What can hang from each mark:
J: D U
Q: T U
U: J Q R
H: P U
P: H
T: E Q
C: U

Each row was made from one small tree. The marks that hang from a mark follow it in brackets, in alphabetical order. Every link used is in the known rows. Write each row's tree.
Known rows:
P(H(U(Q(T) R))): [ 1.11 -1.16  0.46  0.12 -1.72  0.08 -2.37 -2.47 -1.12 -0.07 -0.67  1.03
  1.43 -1.82  1.11  1.30  0.89 -0.09  2.69  1.11 -1.06 -1.63  0.94]
Q(T(E) U(J R)): [ 0.39  0.13  0.26 -1.10 -1.60 -0.26 -1.72 -1.60 -2.53  0.32  0.63 -0.74
  1.31  2.57  2.35  1.22 -0.03 -1.27 -2.83  0.52  0.30 -1.84  1.86]
T(E Q(U)): [-1.04 -0.27  0.39 -2.66 -1.43 -0.24 -3.25 -1.08 -0.37  0.94  2.25  0.50
  0.95  5.88  1.53  2.14 -0.81 -1.93 -2.48  0.68  0.81 -2.11  0.05]
C(U): [-1.48 -0.43  0.55 -3.72 -0.90 -0.41 -1.61 -1.19  0.22  1.07  1.67 -0.42
  1.24  2.09 -0.25  2.88  0.80 -1.67 -2.89  0.31  0.61 -1.59  0.54]
T(E Q): [-1.33 -0.69  0.51 -2.51 -0.38 -0.17 -2.96 -0.92 -0.02 -0.05  1.62  0.09
  1.04  4.19  1.63  2.12 -0.35 -1.20 -2.26  1.19  0.86 -2.14  0.32]
H(U(J R)): [ 0.06 -0.07  0.74  1.40 -1.20 -0.35 -0.85 -1.13 -0.92  0.80  1.99 -1.33
  1.60  0.49  0.23  2.06  0.52 -0.99 -3.21  0.97  0.50 -1.38  2.38]
Q(T(E) U): [-0.64 -0.26  0.04 -2.60 -1.68 -0.51 -2.66 -1.87 -1.18  1.12  0.56  0.21
  0.87  4.28  1.75  1.02  0.06 -1.05 -1.12 -0.01  0.78 -1.90  0.19]
Q(T U): [-0.32 -0.40  0.39 -2.73 -1.58 -0.41 -1.64 -1.91 -0.22  1.12  0.48  0.18
  1.08  2.93  0.92  1.00  0.96 -1.30 -1.09 -0.27  0.63 -1.62  0.55]
C(U(Q R)): [ 1.07 -0.54  0.71 -2.70 -1.76  0.23 -1.08 -1.43 -1.47  0.67  1.71  0.91
  1.14  0.17  0.07  2.90  0.56 -2.46 -0.50  0.69 -0.39 -1.51  1.47]
H(P U(J Q)): [-1.57 -1.26  0.84  0.62 -1.80  0.38 -1.49 -2.86 -0.29  1.62  0.26 -1.25
  0.77  1.38 -0.23  0.28 -0.21 -1.46 -2.50  0.74  0.45 -1.04  1.76]
U(J(D) Q R): [ 1.63 -0.49  0.74  1.09 -1.33  0.74 -0.97 -1.58 -1.40  0.10 -0.21 -0.76
  2.10 -2.19  0.11  0.73  0.30 -2.61 -2.42  0.70 -0.23 -1.69  3.32]
H(P U): [-1.50 -1.36  0.99 -1.34 -1.34 -0.22 -1.79 -2.94  0.73  1.93  1.10 -0.65
  0.64  2.47 -0.80  0.89  0.26 -0.30 -2.28  0.56  0.55 -0.95  0.64]
J(D U): [ 0.27 -0.19  0.64  0.10 -0.57  0.04 -1.97 -1.52 -0.10  1.05  0.96  0.19
  1.61 -1.85 -0.45  0.94  0.54 -1.03 -3.13 -0.50  0.70 -1.63  0.73]
H(P U(J Q(T))): [-1.84 -1.23  0.60  0.38 -1.72  0.45 -1.23 -3.30 -0.34  1.35 -0.89 -1.20
  0.55  0.70  0.86  0.42  0.25 -0.24 -1.52  0.75  0.19 -0.92  1.77]
U(J Q): [-0.52 -0.46  0.57 -0.17 -1.22  0.11 -1.29 -1.42 -0.79  0.08  0.30 -0.87
  1.49  0.74  0.27  0.27  0.43 -2.97 -2.36  0.17  0.58 -1.88  2.27]
H(P U(R)): [ 0.37 -1.43  1.25 -1.03 -1.50 -0.14 -1.01 -2.98 -0.21  1.51  1.65 -0.04
  0.85  1.24 -0.68  1.52  0.35 -0.30 -1.86  1.02  0.03 -0.87  1.42]
P(H(U)): [-1.10 -0.66  0.56 -0.73 -0.98 -0.58 -3.16 -1.92  0.53  0.83  0.55 -0.42
  1.73  0.93 -0.36  1.02  0.66 -0.47 -0.54  0.71  0.09 -1.84  0.31]
H(P U(J)): [-2.22 -1.08  0.95 -0.24 -1.02 -0.13 -1.36 -2.69  0.45  1.76  0.81 -1.99
  1.00  2.01 -0.39  0.70  0.11 -0.71 -4.44  0.75  0.74 -0.95  1.77]
H(U(J)): [-1.78 -0.07  0.53  1.10 -0.96 -0.42 -1.50 -1.02  0.07  1.38  1.53 -1.94
  1.43  1.72  0.10  1.44  0.38 -1.11 -3.54  0.46  0.98 -1.62  1.69]
H(U(J(D) Q R)): [ 0.97 -0.22  0.57  3.31 -1.86  0.71 -1.18 -1.32 -1.22  1.14  0.49 -0.91
  1.75 -1.81  0.16  1.63  0.02 -1.66 -1.69  0.87 -0.16 -1.46  2.97]
T(Q(U)): [-0.62 -0.55  0.56 -3.08 -1.28 -0.11 -2.18 -1.16  0.42  0.98  2.08  0.51
  1.19  4.45  0.67  2.36  0.02 -2.25 -2.57  0.49  0.71 -1.83  0.42]
H(U): [-0.94 -0.53  0.60 -0.14 -1.32 -0.48 -1.79 -1.26  0.51  1.47  1.76 -0.42
  1.12  2.19 -0.27  1.64  0.57 -0.74 -1.39  0.28  0.79 -1.55  0.72]
C(U(J Q R)): [ 0.23 -0.21  0.62 -1.45 -1.52  0.32 -0.67 -1.17 -1.84  0.25  1.32 -0.52
  1.50 -0.27  0.36  2.77  0.34 -2.81 -2.77  0.89 -0.19 -1.55  2.54]
H(P U(J(D) Q)): [-1.14 -1.12  0.83  1.63 -1.71  0.98 -1.76 -2.93  0.11  2.05 -0.64 -1.52
  1.08 -0.26 -0.60  0.27 -0.37 -1.17 -2.83  0.63  0.26 -1.05  2.25]

Which tree is each row?
[ 0.94 -0.16  0.71 -0.44 -1.12  0.70 -1.44 -1.05 -0.62  0.72  1.36 -0.73
  1.98  1.01  0.93  2.45 -0.21 -2.28 -4.75  1.11  0.19 -1.71  2.51] => T(Q(U(J(D) R)))
[ 1.46 -0.32  0.55  0.95 -1.15  0.85 -0.76 -2.00 -1.47 -0.35 -1.48 -0.60
  1.80 -2.92  1.32  0.82  0.75 -1.35 -1.34  0.66 -0.41 -1.62  3.35] => U(J(D) Q(T) R)
[ 0.09  0.00  0.49 -1.21 -1.41  0.01 -2.29 -0.75 -1.84  0.27  2.23 -0.48
  1.54  4.14  2.00  2.32 -0.94 -2.34 -4.31  1.44  0.53 -2.04  1.77] => T(E Q(U(J R)))
[-0.37 -0.61  0.19 -1.47 -1.45 -0.08 -2.41 -1.87 -1.26 -0.01 -0.52  0.55
  0.72  2.11  2.03  0.67  0.21 -1.06  0.99  0.26  0.35 -2.06  0.80] => U(Q(T(E)))
[ 0.94 -0.58  0.51 -2.99 -1.65  0.37 -0.78 -1.92 -1.45  0.14  0.43  0.97
  1.02 -0.57  1.22  3.26  1.01 -1.21  0.46  0.65 -0.60 -1.42  1.24] => C(U(Q(T) R))
[-0.17 -0.48  0.69  0.63 -0.79 -0.34 -2.25 -1.59 -0.84  0.17  0.71 -1.36
  2.11 -0.84  0.23  1.35  0.61 -0.96 -2.48  1.29 -0.37 -1.75  2.06] => P(H(U(J R)))
[ 1.64 -0.31  0.58 -2.54 -1.77 -0.30 -0.96 -1.95 -1.27  0.61  0.85  0.77
  1.24  1.61  0.95  1.66  0.94 -1.20 -0.67  0.11 -0.03 -1.49  1.25] => Q(T U(R))
[-0.32 -0.09  0.77 -2.22 -0.80 -0.20 -0.63 -1.01 -1.18  0.43  1.85 -1.30
  1.82  0.26  0.26  3.00  0.62 -2.02 -4.79  0.95  0.26 -1.54  2.34] => C(U(J R))
[ 1.17 -0.50  0.67 -0.10 -1.22  0.28 -0.47 -1.86 -1.82 -0.83 -0.43 -0.39
  1.47 -1.25  1.59  0.83  0.93 -1.63 -0.92  0.66 -0.34 -1.60  2.71] => U(J Q(T) R)
[ 1.20 -0.85  0.66  0.22 -2.03 -0.13 -2.63 -2.05 -1.13  0.47  0.49  0.87
  1.70 -1.05  0.02  1.27  0.44 -1.35  1.63  1.11 -0.98 -1.73  1.24] => P(H(U(Q R)))
[-0.14 -1.12  1.18  1.11 -1.17  0.54 -1.06 -2.95 -0.30  1.77  0.23 -1.85
  1.49 -0.98 -0.60  1.09 -0.01 -0.43 -4.49  1.16  0.04 -0.91  2.91] => H(P U(J(D) R))
[ 2.14 -0.21  0.87  0.45 -0.73  0.14 -1.37 -1.58 -1.02  0.54  1.40  0.78
  1.77 -3.19 -0.39  1.60  0.57 -1.05 -2.76  0.02  0.16 -1.45  1.37] => J(D U(R))
[ 2.16 -0.55  0.57 -0.06 -1.54  0.09 -1.02 -1.98 -2.14 -0.35  0.57  2.02
  1.02 -2.98  1.20  1.34  0.94 -0.92  0.68 -0.12 -0.33 -1.53  0.90] => J(U(Q(T) R))
[ 1.04 -1.53  1.11 -0.26 -2.28  0.35 -1.17 -3.18 -0.81  1.46  1.10  0.71
  0.70  0.62 -0.53  1.11  0.04 -1.10 -0.01  0.94 -0.50 -0.83  1.55] => H(P U(Q R))
[ 1.66 -0.21  0.32  0.11 -1.68  0.10 -2.03 -1.75 -3.06 -0.35  0.72  1.98
  0.80 -1.44  1.95  1.17  0.10 -0.75  0.80  0.15 -0.16 -1.81  0.58] => J(U(Q(T(E)) R))
[ 1.90 -0.75  0.69 -1.36 -1.50  0.16 -0.77 -2.12 -1.45 -0.52 -0.14  1.16
  1.10 -0.75  1.19  1.27  1.11 -1.24  1.27  0.42 -0.46 -1.58  1.80] => U(Q(T) R)
[-1.59 -0.20  0.45 -1.72 -1.31  0.18 -1.31 -1.15 -0.82  0.74  0.79 -1.11
  1.39  1.00  0.32  2.08  0.26 -2.94 -3.18  0.49  0.43 -1.68  1.77] => C(U(J Q))
[ 0.19 -0.38  0.42 -1.72 -1.43  0.40 -0.51 -1.67 -1.93 -0.16  0.14 -0.47
  1.31 -1.09  1.62  2.68  0.76 -1.64 -1.73  0.84 -0.38 -1.49  2.32] => C(U(J Q(T) R))
[ 0.00 -0.45  0.55  0.91 -1.22  0.58 -1.52 -1.51 -0.34  0.39 -0.67 -1.26
  1.85 -0.81 -0.03  0.16  0.30 -2.60 -2.68  0.16  0.44 -1.79  2.69] => U(J(D) Q)
[ 0.55 -0.19  0.41  0.20 -1.39  0.17 -1.53 -1.71 -2.73 -0.66 -0.44 -0.32
  1.29  0.26  2.43  0.82  0.19 -1.38 -0.68  0.96 -0.10 -1.91  2.45] => U(J Q(T(E)) R)
[ 2.37 -0.25  0.80  0.22 -1.69 -0.04 -1.21 -1.59 -2.11  0.18  1.81  1.97
  1.27 -2.10  0.03  1.20  0.52 -2.11 -0.32  0.01 -0.11 -1.50  1.19] => J(U(Q R))
[-1.94 -0.54  0.49  0.49 -0.74 -0.49 -2.97 -1.71  0.12  0.72  0.25 -1.89
  2.01  0.34 -0.01  0.64  0.51 -0.90 -2.75  0.89  0.28 -1.91  1.40] => P(H(U(J)))
[ 0.28 -0.17  0.07  0.81 -1.39  0.49 -2.96 -1.80 -1.69  0.55 -0.77  1.15
  0.94 -1.71  1.59  0.51 -0.13 -0.43 -0.11 -0.27  0.31 -1.91  0.25] => J(D U(Q(T(E))))
[ 0.68 -0.24  0.63 -0.50 -1.42  0.88 -0.90 -1.32 -1.49  0.79  0.33 -0.84
  1.88 -2.01  0.12  2.59  0.18 -2.45 -3.14  0.83 -0.35 -1.63  2.91] => C(U(J(D) Q R))
[ 2.59 -0.53  0.53  0.97 -1.34  0.72 -1.21 -2.02 -1.75  0.17 -0.37  1.61
  1.32 -4.54  0.82  1.24  0.73 -0.63  0.12 -0.11 -0.34 -1.53  1.25] => J(D U(Q(T) R))
[ 0.44 -0.60  0.59  1.53 -1.69  0.11 -2.41 -1.86 -1.52  0.17  0.19 -0.43
  2.06 -1.48  0.41  0.95  0.33 -1.66 -0.43  1.28 -0.62 -1.78  2.20] => P(H(U(J Q R)))
[-1.42 -0.07  0.35 -0.47 -1.08  0.58 -3.14 -0.84 -0.43  1.17  0.92 -1.33
  1.62  3.76  1.57  1.77 -1.08 -2.07 -4.95  0.94  0.91 -2.19  1.42] => T(E Q(U(J(D))))
[ 0.64 -0.81  0.79 -0.47 -1.14 -0.45 -2.57 -1.89 -0.54  0.57  1.08  0.07
  1.85 -0.39 -0.12  1.83  0.76 -0.52 -0.16  1.17 -0.56 -1.65  1.02] => P(H(U(R)))
[ 0.73 -0.35  0.63 -2.48 -1.60 -0.08 -2.57 -1.02 -1.47  0.55  2.60  0.98
  1.09  4.60  1.64  2.74 -0.75 -1.88 -2.15  1.22  0.40 -1.98  0.66] => T(E Q(U(R)))
[ 1.34 -0.44  0.83  0.10 -1.30  0.16 -0.59 -1.48 -1.76 -0.45  0.70 -0.40
  1.61 -0.57  0.52  0.71  0.53 -2.96 -1.91  0.68 -0.02 -1.71  2.94] => U(J Q R)
[ 0.82 -0.38  0.54  0.97 -1.35  0.51 -2.09 -1.67 -0.72  0.98  0.36  1.03
  1.40 -2.59 -0.41  0.55  0.37 -1.85 -1.14 -0.56  0.32 -1.68  0.83] => J(D U(Q))
[ 1.42  0.06  0.70  0.02 -1.57  0.31 -1.16 -1.54 -1.17  1.20  0.80 -0.98
  2.14  0.09 -0.04  1.16  0.13 -2.61 -4.41  0.31  0.16 -1.51  2.84] => Q(U(J(D) R))
[-0.89 -0.38  0.50 -0.77 -0.97  0.53 -2.19 -1.04  0.40  1.03  0.78 -1.28
  1.88  2.31  0.65  1.87 -0.33 -2.39 -5.21  0.66  0.78 -1.87  1.82] => T(Q(U(J(D))))
[ 0.04 -0.05  0.73 -1.13 -0.71  0.55 -0.94 -1.15 -0.79  0.85  0.88 -1.66
  2.10 -1.40 -0.03  3.03  0.45 -1.60 -5.03  0.87  0.11 -1.53  2.75] => C(U(J(D) R))
[-1.24 -0.65  0.32  1.17 -1.36  0.07 -3.01 -1.81 -0.54  0.60 -0.29 -1.09
  1.83 -0.23  0.21  0.29  0.28 -1.73 -0.86  0.84 -0.09 -1.88  1.38] => P(H(U(J Q)))
[-1.19 -0.23  0.37  1.93 -1.78  0.04 -1.59 -1.22 -0.54  1.20  0.95 -1.07
  1.22  1.10  0.24  0.96  0.13 -2.01 -1.66  0.47  0.70 -1.59  1.81] => H(U(J Q))
